Known rows, with every step that occurs:
seved -> dokez -> kuluv -> sebiv: [-15  -9  23  14  -6  45  35  -1  13  28  26 -62 -60  13  -3  -8  12 -29
 -15 -30   7 -22 -25  24 -29   7  24  13 -30  -5  12  13 -15  18   8]
buraf -> sebiv: [-16   4  19   9   8 -17   4 -21  10 -29  15 -39   3   3 -20 -23  15 -12
   5  -7  25  -2  -8 -23  16  21  14  14 -23  -9 -15   4  -4  13   6]
seved -> dokez -> nobol -> sebiv: [-19 -16  23  33  15  13  26  25  26 -25   4 -38  -1  12 -15  14  14 -11
 -13 -53 -37 -14 -16  -6  16   1 -13 -33 -22  -7  -2 -38   2   6   1]
zubo -> sebiv: [  0   7  17 -18   8 -27   7   9  34 -32  30 -51  11   1 -49  -6   5  -4
  -8  -7  -7  16  -9 -16 -10  15   3  13  -8 -35  14 -14  18  27   8]
famu -> sebiv -> kuluv -> dokez -> vogu: [ -6 -30  10 -18   2  11  32  19   0   3  20   1  31 -15 -35   8 -14   4
  18  12 -18  24  -7 -19 -26 -29   8  24  14  12  -2  41  15  13 -43]
zubo -> sebiv -> kuluv -> dokez: [ 34  14  21  -6  -3 -14  28  27 -10 -47  28 -19  30 -16 -39   9 -13  -3
  21  -3  -9   9 -18 -22 -10   1  -9  -1  30 -38  11  12   9   5 -24]
kuluv -> dokez: [ 24   4  -3  -3   5 -10  23   1   3 -24  27  -5   0 -14 -19   7  12 -22
 -12 -19  10   8 -12 -26 -14  -2  -8  -7   3  -6 -17  31   7  -2  -4]
seved -> dokez -> kuluv -> sebiv -> zururag: [-22  25  35  37 -13  16  36 -21  13  21   5 -51 -36  44  13  -4   8 -50
 -13 -45  17 -14 -30  17 -26  11  28  27 -14   6  18   2 -31  10   6]
seved -> dokez -> nobol -> sebiv -> kuluv: [-15 -12  37  36  14  12  31  32  -2 -29   3 -25  30  16 -18  13  -7   8
  15 -44 -47 -20 -24  -6  26 -12 -17 -28   0 -21  18 -33   0   7 -26]
zururag -> sebiv -> vogu: [ -6 -10 -12  -4   4 -15  18  12  49  10  24 -10   8  14  -8 -30  12 -10
  33 -26  11  -4  -4 -25  -4  -6 -13  -7 -28 -12   4  12  22  27   0]
pava -> sebiv -> kuluv -> dokez -> vogu: [  2  -6   5 -17  -7   7  33  24  -3   5  20   2  29 -14 -38  14 -23   3
   7  17 -25  40  -8 -22 -25 -41  -9 -19   4 -17 -12  17   2  10 -36]
vogu -> sebiv -> kuluv -> dokez: [ 35  13  22  -2  -4  -8  22  26 -33 -27  24  17  27 -15 -17  -8 -20 -16
  19 -24 -12  -1  -9 -28   3   0  -7  -1  35 -14  -5  33  16 -20 -29]
vogu -> sebiv: [  4   8  16 -15  11 -19  -2   7   5  -8  26  -7   7   5 -19 -28  -6 -17
 -13 -34 -16   6   1 -25   6  13   9  13  -5  -8  -6  15  26  -4   3]
pava -> sebiv -> vogu -> dokez: [-28  17   2 -18 -11  -9  -2  26  63  26  17  -7   4 -24 -36 -19  -2 -29
 -15  10  -3  16 -10  -1   2 -34  -9 -55 -32 -13  -3 -14  -2  53   9]
seved -> dokez -> vogu: [-29 -26  14 -13   4  -6  23  13  40  29   9 -35 -14   2 -44  11  10  13
  -2 -16  -8  13  -3  -8 -35 -21  11  11 -40  13   0   6  16   9 -16]
dokez -> nobol: [ -1  13  10  14  23  -1   3  -5  13 -31  11   3  10  28 -25  17   2 -19
 -11 -30 -17   5 -17 -26  -2  11 -18  -7 -12  14  -7  -3   8  12  12]
zururag -> sebiv: [ 12  -5  13  -2  24 -17  24   9  32 -13  28 -16  31  11  -7 -19  30  -3
  10 -46  -1  -9  -8 -27  -6  -7   1   7 -23 -24 -15  -2  17  13 -12]
vogu -> dokez -> nobol -> sebiv: [-20  -9  26  17  25   8   1  20  41 -24  11 -12  22   4  -6  -2   9 -23
 -24 -32 -24  -2 -11  -7  28 -29 -30 -41 -27 -17 -15 -39  -3  26  12]
sebiv -> kuluv: [  0   1  17   2  15 -14  13  -1  -2 -14  19 -13  38  13 -30  -5  -9  14
  16  -8 -13  -2 -22 -20  10 -13  -1   7   7 -23  19  11   9  14 -23]
zururag -> sebiv -> vogu -> dokez -> seved: [-29 -35  19 -13  15  -3  13  30  59  22  16 -18   8  -5   6 -36  34  -4
  14 -18  17 -13  21 -21 -12 -44 -29  15 -44 -11  -7  -5   3  31 -15]
buraf -> sebiv -> kuluv -> dokez -> zagiv: [ 27  -9  27  24 -14  16  55  18 -37 -49  20  -9  -6 -14 -22  -7  -4 -20
  23   2  -5 -12 -29 -36  31 -16  -7   5  14 -15  12  17   3  -7   4]
zururag -> sebiv -> kuluv: [ 16  -3  25   6  20 -13  29  19   3 -18  23  -5  61  15 -12 -15   8  13
  37 -34 -11 -17 -17 -25   5 -18  -1   8  -1 -36   7   0  16  12 -38]
kuluv -> dokez -> seved: [  3 -28   6  -4  14   1  29   5   0 -16  26 -23  -7 -13   1  -1  28  -5
 -15 -12   6   3  14 -37 -28 -16 -21  31  -7  -6 -16  25  -2  -4 -19]
kuluv -> sebiv -> vogu: [-18 -19 -24   3   0  16   2  -7  28  30  28 -30 -40  17 -15 -32  -2 -28
   2  -9  33   4  -8  -6   5  -2 -16 -11 -31   5  18  22  -6  41  25]
pava -> sebiv -> kuluv: [ -3  18  20  -2   1  -5  22  17  -1 -12  24 -16  47  -1 -40  -3 -14   6
  -1   1 -38  13 -23 -14   8 -17   5 -24   6 -41  10 -17  -1  27 -29]
kuluv -> dokez -> vogu: [  1 -21  -7 -18   4  -3  21   2  18   5  21  -4  -2  -7 -28   9  -1  -7
  -1   4   7  33   0 -28 -33 -30 -12   6 -18   5 -21  38  11   1 -11]
kuluv -> dokez -> nobol -> sebiv: [  6 -12   5  28  13  12  24  15   7 -47  17  -8  10   3   2  14   5 -29
 -16 -36 -26   4 -12 -27  17  -7 -33 -39  -3 -15 -22 -11  -1   3   6]
dokez -> kuluv -> sebiv -> vogu: [-26 -13 -14   3 -12  34  14 -13  30  39  31 -42 -62  26   7 -32 -13 -38
   7   4  19  -1 -17   6 -12  -2  -3   2 -27  -6  22  37  -8  38  29]
zururag -> sebiv -> kuluv -> dokez: [ 42   3  16   9   8  -6  43  29 -14 -31  25  11  47  -8  -8  -2   8  -4
  35 -34  -2 -13 -17 -32  -8 -18 -12  -4  18 -29 -11  22  10  -7 -40]
famu -> sebiv: [-19 -14  11 -12  19   1  16   2  28  -8  25 -33  19  -7 -35 -12  19 -12
 -22 -13 -17   3 -13 -10  -5  14  33  29   1  11   1  14  16  38 -11]
seved -> dokez: [ -9  -2  20   5   5  -9  24  12  29   1  11 -40 -11  -5 -37   6  26   1
  -9 -38  -7 -13 -19  -5 -15   6  18  -3 -23   2   6  -4  12   6 -10]
zururag -> sebiv -> buraf: [ 10 -14  10 -12   3 -10   4  29  13  -1  31 -20  39  24 -14 -28  13 -31
  33 -45  10   0  -2 -17 -10  -7  -6   1 -17 -37  -5  -6  31  33   6]
nobol -> sebiv -> kuluv -> dokez: [ 17 -14  10  15   4  -1  33  20 -15 -33  25 -15  31 -14  -5  -1  -8  -5
   9 -17 -17   0 -14 -22  19 -26 -18 -23  20 -41   0   9   1  -2 -29]
nobol -> sebiv: [-20 -25   4   5  19  -9  13   0  29 -16  28 -47  14   5  -6 -18  12  -4
 -21 -25 -16   4  -8 -14  27 -19  -8 -17 -21 -42  -1 -15   6  18   5]

Rows:
[-18 -17  23   6   2  14 -15  38  23 -14  14 -16  30  19 -13 -12  -9 -48
   4 -35 -10   5  -6   0  20 -27 -33 -43 -20 -28  -5 -38  14  45  27] : vogu -> dokez -> nobol -> sebiv -> buraf
[  9   7  31  -5   9 -17   4  17 -20 -14  21   1  37   9 -26 -24 -25   2
  18 -24 -23  -3  -8 -23  18   1   4  12  18 -21  13  13  22  -3 -26] : vogu -> sebiv -> kuluv
[-37  10  22  -5 -20   3   5  -3  49  16  15 -31 -33  -1   5 -32  -5 -38
  22  21  20  -7 -17   4  -5 -11   9  -1 -34  -9   0  19  -4  31  18] : buraf -> sebiv -> vogu -> dokez -> kuluv
[-41 -10  12  -7 -12   9  12  11  64  26  25 -36 -26   1  15 -30  -8 -33
   1   9 -10  -3 -18  10   3 -39  -7 -24 -31 -36   8   4   4  36  17] : nobol -> sebiv -> vogu -> dokez -> kuluv
[-13 -15  14 -29   8 -14  -3   9  17  19  21  -4   4  11 -27 -22 -19  -5
  -3 -15 -17  28  14 -25 -12 -10   2  23 -20   4  -9  23  30  -1  -8] : dokez -> vogu -> sebiv
[-17  13  31 -13   2   4  11  -3  44  12  25 -24 -13   2  -3 -11   4 -27
 -14   3  -8  -5 -22   8 -23 -28  13   5 -24 -19  -3  13   5  22   9] : vogu -> dokez -> kuluv
[ -6   8  15   9  12   1   4  32  55  -4   4  25  18  13 -12  -7   9 -30
  20 -35   2  -9 -11 -16  -1 -18 -38 -36 -34  14 -12 -14   8  31  11] : zururag -> sebiv -> vogu -> dokez -> nobol
[-36 -10   7 -20   2  -2  -1  21  67  25  14 -12   7 -24 -35 -27  11 -27
  -5   7   7   1  -7   3   0 -18   8  -9 -21  19   7  12  10  58   1] : famu -> sebiv -> vogu -> dokez
[ 30   5  10   4   2  -8  30  11 -19 -29  22   5  29 -11 -23  10  -6  -5
  16 -11  -2   2 -22 -26  -4 -13 -10  -6  23 -18   0  30   6  -4 -28] : sebiv -> kuluv -> dokez
[ -9  38  28  10   2 -42  -1 -14   6  -7   4  -1  26  35  -3 -22 -10 -41
 -14 -49   0  10  -8 -23   6  18  15  26   6   2   3   3   8  -9   0] : vogu -> sebiv -> zururag
[ 19  10  22  17  -4  -8  29   3 -30 -45  15  -7  26 -16 -16  -4  -5 -11
  31  -5  18  -6 -18 -29  10   7   0   0  18 -15 -11  26  -7  -8 -26] : buraf -> sebiv -> kuluv -> dokez
[-11 -11  23  28  22   8  16  15  -5 -36  13 -12  45  27 -12   3 -17   4
  14 -25 -41  -5 -20 -19  35 -17 -26 -23   5 -33  12 -23   3  14 -16] : dokez -> nobol -> sebiv -> kuluv
[-18 -23   8 -22  -2   5  -4  22  11   2  27 -34  29   6 -39 -23   4 -37
   6 -14  -4   9  -5  -3 -11  12  24  21   4  -5   9   9  28  55   6] : famu -> sebiv -> buraf
[  6 -19   5 -14   3  -1  26  12  -5   2  18   6  21  -2 -29  12 -20   8
  23  10  -4  30  -7 -27 -26 -39 -14   8   2  -5  -6  36  11   0 -33] : sebiv -> kuluv -> dokez -> vogu
[-11 -12  22 -12 -14  44  -5  15  10  33  36 -38 -25  19  -2 -31  -9 -65
   5 -12  29  -3 -14  27 -18 -22   0  -1 -26 -25   8   5  -5  53  31] : vogu -> dokez -> kuluv -> sebiv -> buraf
[ 33  21  26  14   2   4  27  29 -17 -64  15   8  30   5 -38  29 -20 -17
  22 -19 -24   9 -21 -29  -9  13 -29 -13  30  -9   4  -1   6   1 -14] : zubo -> sebiv -> kuluv -> dokez -> nobol
[-11  -3   9 -12   5 -16   6  29  68  22  15   2  15  -9 -15 -32  19 -22
  21 -22  18 -10  -6 -10   1 -33 -19 -26 -39  -8  -7   0  13  36   3] : zururag -> sebiv -> vogu -> dokez
[ -2 -23  -1  -5  -2  25 -10   7  -9  16  32 -37  -7  27 -23 -27  -3 -48
   4 -26  35   6  -5   5  -4  -3  -8  -2 -19 -17   9   4   4  48  30] : kuluv -> sebiv -> buraf
[-19 -17  27 -21  -2  -8  13  29  21  27  10 -17 -12  -2 -38 -14  -5  -1
   2 -33 -21  12  10 -12 -22  -3  15  16 -26  15  -5  12  28 -11 -15] : seved -> dokez -> vogu -> sebiv
[-10   6  31  16   9 -15  10  -9 -16 -33  11 -26  36   8 -24 -18  -5   6
  32   0   9 -10 -19 -24  25   8  10  16  -1 -22   5   5  -4  10 -21] : buraf -> sebiv -> kuluv
[-41  -1  18 -20 -12  18  13  11  62  30  22 -26 -20  -8  -8 -24  -2 -39
   1  18  -9  -3 -18  14 -21 -16  23   9 -16   3  11  26  10  49   6] : famu -> sebiv -> vogu -> dokez -> kuluv
[-30   8  12 -14 -15   4   5   4  59  28  20 -20 -29   3   0 -18  -8 -34
   7  14   2   0 -21   6 -19 -25  -1  -7 -29 -13   9  22   6  34  16] : sebiv -> vogu -> dokez -> kuluv
[ -1 -25  28  15   5   4  32   7 -32 -36  17 -23  16 -11   0 -11  13   5
  24  -1  11 -10  10 -39  -2  -7 -13  39   7 -17  -9  22 -14  -8 -41] : buraf -> sebiv -> kuluv -> dokez -> seved
[-13 -22  11 -38 -11  -7 -19  30  -1  25  23  -7  14  24 -33 -33 -31 -31
  21 -18  -4  33  16 -17 -16 -11  -1  14 -13 -10  -1  15  41  19  13] : dokez -> vogu -> sebiv -> buraf
[-13  -5  39  23  21   8  10  27  11 -29   6  -1  51  10 -13   2 -14  -3
   8 -24 -32 -11 -21  -7  38 -37 -32 -38  -4 -28   6 -34  -3  21 -16] : vogu -> dokez -> nobol -> sebiv -> kuluv
[-23  38  31  32  -1 -43   8 -39   7 -23  -5 -31  24  32  -2 -17  10 -37
   0 -26  33   2 -17 -23  13  24  20  30 -10   2  -7  -7 -20   5   5] : buraf -> sebiv -> zururag
[  6 -21   5  13  -5  16   5  33 -10 -31  20 -13  18  19  -7   1 -14 -54
  13 -39  -8  14  -7 -16   9  -5 -36 -40   2 -27 -11 -13  13  23  21] : kuluv -> dokez -> nobol -> sebiv -> buraf
[-15   2   7  16   8  29  -8  14  41  12   6  11 -20  14 -20  -7  -4 -46
  -3 -21  20  -5 -12   1   6 -15 -38 -36 -35  31  -1  -5 -13  44  32] : kuluv -> sebiv -> vogu -> dokez -> nobol
[ 43  13  24  27  14  11  38  31 -19 -50  11  35  48  13  -9  18   1 -19
  35 -45 -18 -12 -21 -34  -7  -2 -30 -17  18  -1 -18   7   6  -6 -26] : zururag -> sebiv -> kuluv -> dokez -> nobol
[ 10 -11   8 -24  -2  -8  10  20   3   6  24   9  -2  -6 -20 -12 -16 -19
  -2 -18  -8  29  12 -30 -22 -12  -3  12  -7   9 -22  39  24 -17 -11] : kuluv -> dokez -> vogu -> sebiv
[-25  19  40   5  -9 -32  13   5  20  25 -12 -11   9  30 -19  -8 -11 -25
  -3 -47  -8  14  -2 -13 -22   2  20  30 -13  23   3   1   9 -16 -16] : seved -> dokez -> vogu -> sebiv -> zururag
[  1  -2  15 -23 -11 -12 -20  27 -10   2  28  -8  16  18 -23 -37 -20 -43
  15 -34  -1  13   6 -15   1  12   1   4  -1 -21   1   9  35  17  17] : vogu -> sebiv -> buraf
[ -7 -36   6  -4   4   5  30  20   1  -3  22 -13  25  -3 -14   5 -19   8
  18   3 -16  24  -3 -22  -2 -51 -22  -7   0 -26  -7  18   7   2 -32] : nobol -> sebiv -> kuluv -> dokez -> vogu
[  2 -18  26  15  -5  14  53  27  17  -9  16 -39 -39  -2 -42   3  21  -9
 -14 -30 -28 -19 -29 -13   8 -14   8   3 -23   1  26  -9  17   6  18] : seved -> dokez -> zagiv
[-20   3  20 -13 -11   5  17  20  63  28  23 -13 -11   5  14 -29   6 -32
  24  -7   2 -13 -17   5 -21 -31  -1  -6 -32 -23  -2  14  11  31   6] : zururag -> sebiv -> vogu -> dokez -> kuluv
[ 31   4  19  10 -17  23  61  37 -25 -33  29  -1   2 -19 -36   5 -12 -21
  -5   2 -42   7 -33 -30  19 -35 -11 -26  22 -30  15   0   3   5  -1] : pava -> sebiv -> kuluv -> dokez -> zagiv
[-20   7  13 -25  -7 -22  -8  28  72   4  17 -26  -1 -17 -44 -20   0 -19
   6   8  13  10  -5  -4  -3 -19 -17 -23 -26 -19  16 -11  12  50  17] : zubo -> sebiv -> vogu -> dokez
[ -8 -10  27 -19   8 -10   4  19  -9  10  16   6  33  14 -29 -19 -36  15
  25  -6 -28  16  -1 -24   1 -23   0  20   3 -11  10  21  27  -2 -31] : dokez -> vogu -> sebiv -> kuluv
[-31  11  18  30  11 -34  16 -20  27 -14   6 -36  31  35  10 -13   7 -28
 -22 -41  -3   9 -16 -17  23 -11   0   1  -8 -28   6 -22 -10  12   3] : nobol -> sebiv -> zururag
[ -2  -2  17 -28 -10 -19 -11  27  17 -21  33 -50  21  15 -51 -15 -10 -29
  17 -11   4  22  -5 -11 -14  12  -1   5  -3 -47  21 -16  29  48  24] : zubo -> sebiv -> buraf
[-36 -17   2  -7   3  -9  -3  21  68  18  15 -22   0 -13 -11 -30   3 -22
  -4  -5   6   0  -5  -2  27 -45 -25 -45 -36 -23   5 -13   4  43  15] : nobol -> sebiv -> vogu -> dokez
[-17  13   8   5   8   2  -8  17  49   0   2  20   0  10 -26   2  -5 -35
   2 -14   2   2 -15 -11   4 -15 -36 -36 -28  25  -1  -5   4  35  22] : sebiv -> vogu -> dokez -> nobol
[-33 -19 -14  18   7   3   4  12  41  -8  12 -18  -8  25  -5 -10 -11 -22
   8 -22 -17   7  -8 -20  28  -4 -38 -40 -25  -8   8  -9   7  29  22] : dokez -> nobol -> sebiv -> vogu
[-20  -9  -2  -5   0  16  -7   9  50  38  20 -13 -26  -5 -20 -31   5 -36
  -6  -4  39  -5  -7   9   7 -31 -21 -29 -42   7   8   8 -11  52  25] : kuluv -> sebiv -> vogu -> dokez
[-12  -2  27  -1   4  41  11  -5  27  26  32 -37 -40   7   4 -21   8 -43
 -22  -6  19 -11 -19  23 -15 -25   6   5 -32 -13  -2  14 -19  34  18] : vogu -> dokez -> kuluv -> sebiv
[ 13 -23  28  -2   6   2  28  28 -34 -20  23  -2  18  -9   1 -16  -3  -1
  12 -19 -15  -5  16 -38  -9 -13 -18  35  18 -16  -3  28   9 -20 -43] : vogu -> sebiv -> kuluv -> dokez -> seved
